What can hang from each mark:
tupoz: duzo
dafatu: duzo
tuged: fopa tupoz
degim: tuged
fopa: bomu duzo
duzo: dafatu degim doteki tupoz
budod: tupoz
nesid: duzo
letumov: duzo
doteki: duzo

Every row comes from one small tree of marks. The marks that hang from a mark follow it in brackets, in alphabetical order. Every link used is in the known rows. Which tree was each row made from?
In the rows, 128 means zero.
Known rows:
duzo{dafatu degim doteki tupoz}: [ 79 197 169 145 122 104 137 174  81  96  95 143 139  94  88 132 176 104
 128 140]
doteki{duzo{dafatu tupoz}}: [ 80 153 158 147 118 110 147 152  78 116 140 158 124  90 116 158 155 108
 133 132]
duzo{dafatu degim{tuged} doteki tupoz}: [ 87 210 172 144 123 100 131 160  80  85 102 129 151  92  95 139 178 134
 123 137]
tuged{fopa{bomu duzo{dafatu degim}} tupoz}: [ 49 179 149 153 127 104 141 150  72 140 102 139 121 113 154 170 138 105
 114 148]
duzo{dafatu doteki}: [ 83 170 156 135 123 121 138 169  74 109 122 155 117  93 115 146 152 108
 125 143]
dafatu{duzo}: [ 82 148 145 155 117 119 143 157  92 134 137 150 110 103 144 195 132  92
 156 137]
letumov{duzo{tupoz}}: [ 62 153 173 154 122 126 135 140 101 118 138 158 131  96 115 164 152  98
 151 123]
letumov{duzo{dafatu degim{tuged{fopa}} doteki tupoz}}: [ 47 213 163 150 126 113 119 145  90  86 107 118 150  94  99 123 182 134
 124 151]
letumov{duzo{dafatu degim{tuged} doteki tupoz}}: [ 65 208 174 145 118 103 119 159  95  75 113 132 153  90  87 129 181 140
 129 134]
doteki{duzo}: [ 97 135 148 166 104 122 147 124  75 145 154 155 100  85 131 182 135  97
 132 140]
tuged{fopa{duzo{tupoz}}}: [ 64 148 147 148 124 138 145 136  96 130 119 142 119 104 131 157 151 100
 134 148]
nesid{duzo{doteki}}: [103 162 138 152 117 137 132 148  81 102 141 165 105 102 115 154 142  89
 118 147]
tuged{tupoz{duzo}}: [ 90 126 146 152 117 130 151 124  83 157 128 164 106 106 162 185 139  73
 129 147]
tuged{tupoz{duzo{dafatu degim doteki}}}: [ 86 165 144 145 113 112 142 158  78 128  98 150 115 103 127 144 166  83
 112 160]
tupoz{duzo{dafatu degim{tuged} doteki}}: [ 93 180 149 154 103 104 130 154  90 101 104 130 123  87 125 155 166 132
 114 165]
dafatu{duzo{degim}}: [ 83 169 145 170 110  98 142 158  92 136 119 137 114  99 134 193 139  91
 157 141]
dafatu{duzo{degim doteki}}: [ 86 177 146 163 102 115 134 166  89 115 112 136 116 100 107 168 156  88
 141 148]
dafatu{duzo{doteki}}: [ 84 156 147 147 110 135 136 165  89 115 133 149 111 104 118 169 149  89
 140 143]
tupoz{duzo{doteki}}: [ 92 135 149 157 101 144 137 144  91 124 122 154 103  94 126 165 153  88
 120 161]
doteki{duzo{dafatu degim{tuged{fopa tupoz}}}}: [ 83 186 134 160 123  94 146 110  56 148 128 123 122  96 150 163 150 118
 113 155]
dafatu{duzo{degim{tuged{fopa{bomu}}} doteki tupoz}}: [ 57 207 174 179 111 126 120 149  84  96 104 113 149 107 115 180 169 115
 124 143]
tuged{fopa{bomu duzo}}: [ 56 147 155 167 115 137 136 137  86 138 128 143 109 102 153 190 126 109
 123 148]
budod{tupoz{duzo{dafatu degim{tuged{fopa}} doteki}}}: [ 66 203 118 162 104 114 142 148  87 102  94 112 137  94 135 142 170 120
 117 181]

Write each row's tree:
[ 51 186 150 148 119 121 133 159  69 123  97 137 122 113 127 146 156 104
 100 154]
tuged{fopa{bomu duzo{dafatu degim doteki}} tupoz}
[ 69 190 156 175 118  97 138 116  53 141 127 126 129  99 155 185 143 124
 104 144]
doteki{duzo{dafatu degim{tuged{fopa{bomu} tupoz}}}}
[ 75 130 135 160 125 140 150 111  78 168 122 150 102 111 175 180 139  67
 123 164]
tuged{fopa tupoz{duzo}}
[ 78 196 139 168 111 119 128 139  83 116 112 109 124 101 127 168 159 113
 130 162]
dafatu{duzo{degim{tuged{fopa}} doteki}}
[ 92 188 160 160 112  85 141 139  79 107 126 131 139  84 113 161 165 138
 129 135]
doteki{duzo{dafatu degim{tuged} tupoz}}
[ 52 168 154 174 122 108 141 141  72 151  95 141 118 109 170 185 142  85
 113 161]
tuged{fopa{bomu} tupoz{duzo{dafatu degim}}}
[ 61 160 167 169 135 134 144 118  59 160 126 152 119 111 167 197 126  78
 121 137]
tuged{fopa{bomu} tupoz}
[100 181 144 154 115  86 147 124  62 136 135 137 126  92 138 169 150 124
 118 137]
doteki{duzo{dafatu degim{tuged{tupoz}}}}
[ 58 188 144 140 120 119 134 168  90  98  89 128 129 101  97 118 178 112
 118 161]
tuged{fopa{duzo{dafatu degim doteki tupoz}}}
[ 65 183 131 143 114 116 134 164  85 113  96 127 111  97 114 127 160 115
 115 171]
tuged{fopa{duzo{dafatu degim doteki}}}
[ 71 176 179 164  98 128 128 165  94  96 100 143 135  99  87 159 167 108
 116 134]
fopa{bomu duzo{degim doteki tupoz}}
[ 93 204 158 148 118  97 131 155  74  99 109 128 133  87 114 150 161 138
 121 147]
duzo{dafatu degim{tuged} doteki}
[ 51 185 169 139 123 138 124 159  85  81 114 131 144 104 119 147 166 148
 103 144]
degim{tuged{fopa{bomu duzo{dafatu doteki tupoz}}}}
[ 61 191 160 176 106 117 120 147  79 106  97 119 127  94 142 170 159 130
  99 172]
tupoz{duzo{dafatu degim{tuged{fopa{bomu}}} doteki}}
[ 80 163 138 143 112 146 131 126  86 113 129 125 114  98 130 151 153 132
 112 162]
degim{tuged{fopa{duzo{doteki}}}}
[ 76 183 181 170 106 106 131 141  97 102 113 131 145  95 120 188 153 141
 127 125]
fopa{bomu duzo{degim{tuged} tupoz}}
[ 80 182 159 159 108 118 134 171  94 102 104 136 133 104  91 158 173  85
 144 138]
dafatu{duzo{degim doteki tupoz}}
[ 97 189 147 150 113 113 135 142  77 119 119 129 132 111 123 171 161 102
 128 139]
dafatu{duzo{degim{tuged{tupoz}} doteki}}
[ 63 142 158 168 113 160 134 125  70 144 114 152 111 114 151 178 148  70
  99 162]
tuged{fopa{bomu} tupoz{duzo{doteki}}}
[ 73 149 135 144 112 151 136 140  86 126 122 139 102 101 123 145 151 102
 116 164]
tuged{fopa{duzo{doteki}}}
[ 83 174 157 162 111  89 145 152  79 118 120 144 128  85 106 156 163 108
 133 136]
doteki{duzo{dafatu degim tupoz}}
[ 61 198 172 182 115  97 132 133  69 112 119 120 143  90 129 179 159 137
 114 143]
doteki{duzo{dafatu degim{tuged{fopa{bomu}}} tupoz}}
[ 65 169 147 163 117 117 142 136  96 131 101 128 125 100 122 155 158 101
 136 154]
tuged{fopa{duzo{degim tupoz}}}
[ 84 190 152 178 122 104 138 111  75 143 114 114 124  89 150 182 142 119
 133 156]
duzo{degim{tuged{fopa}}}
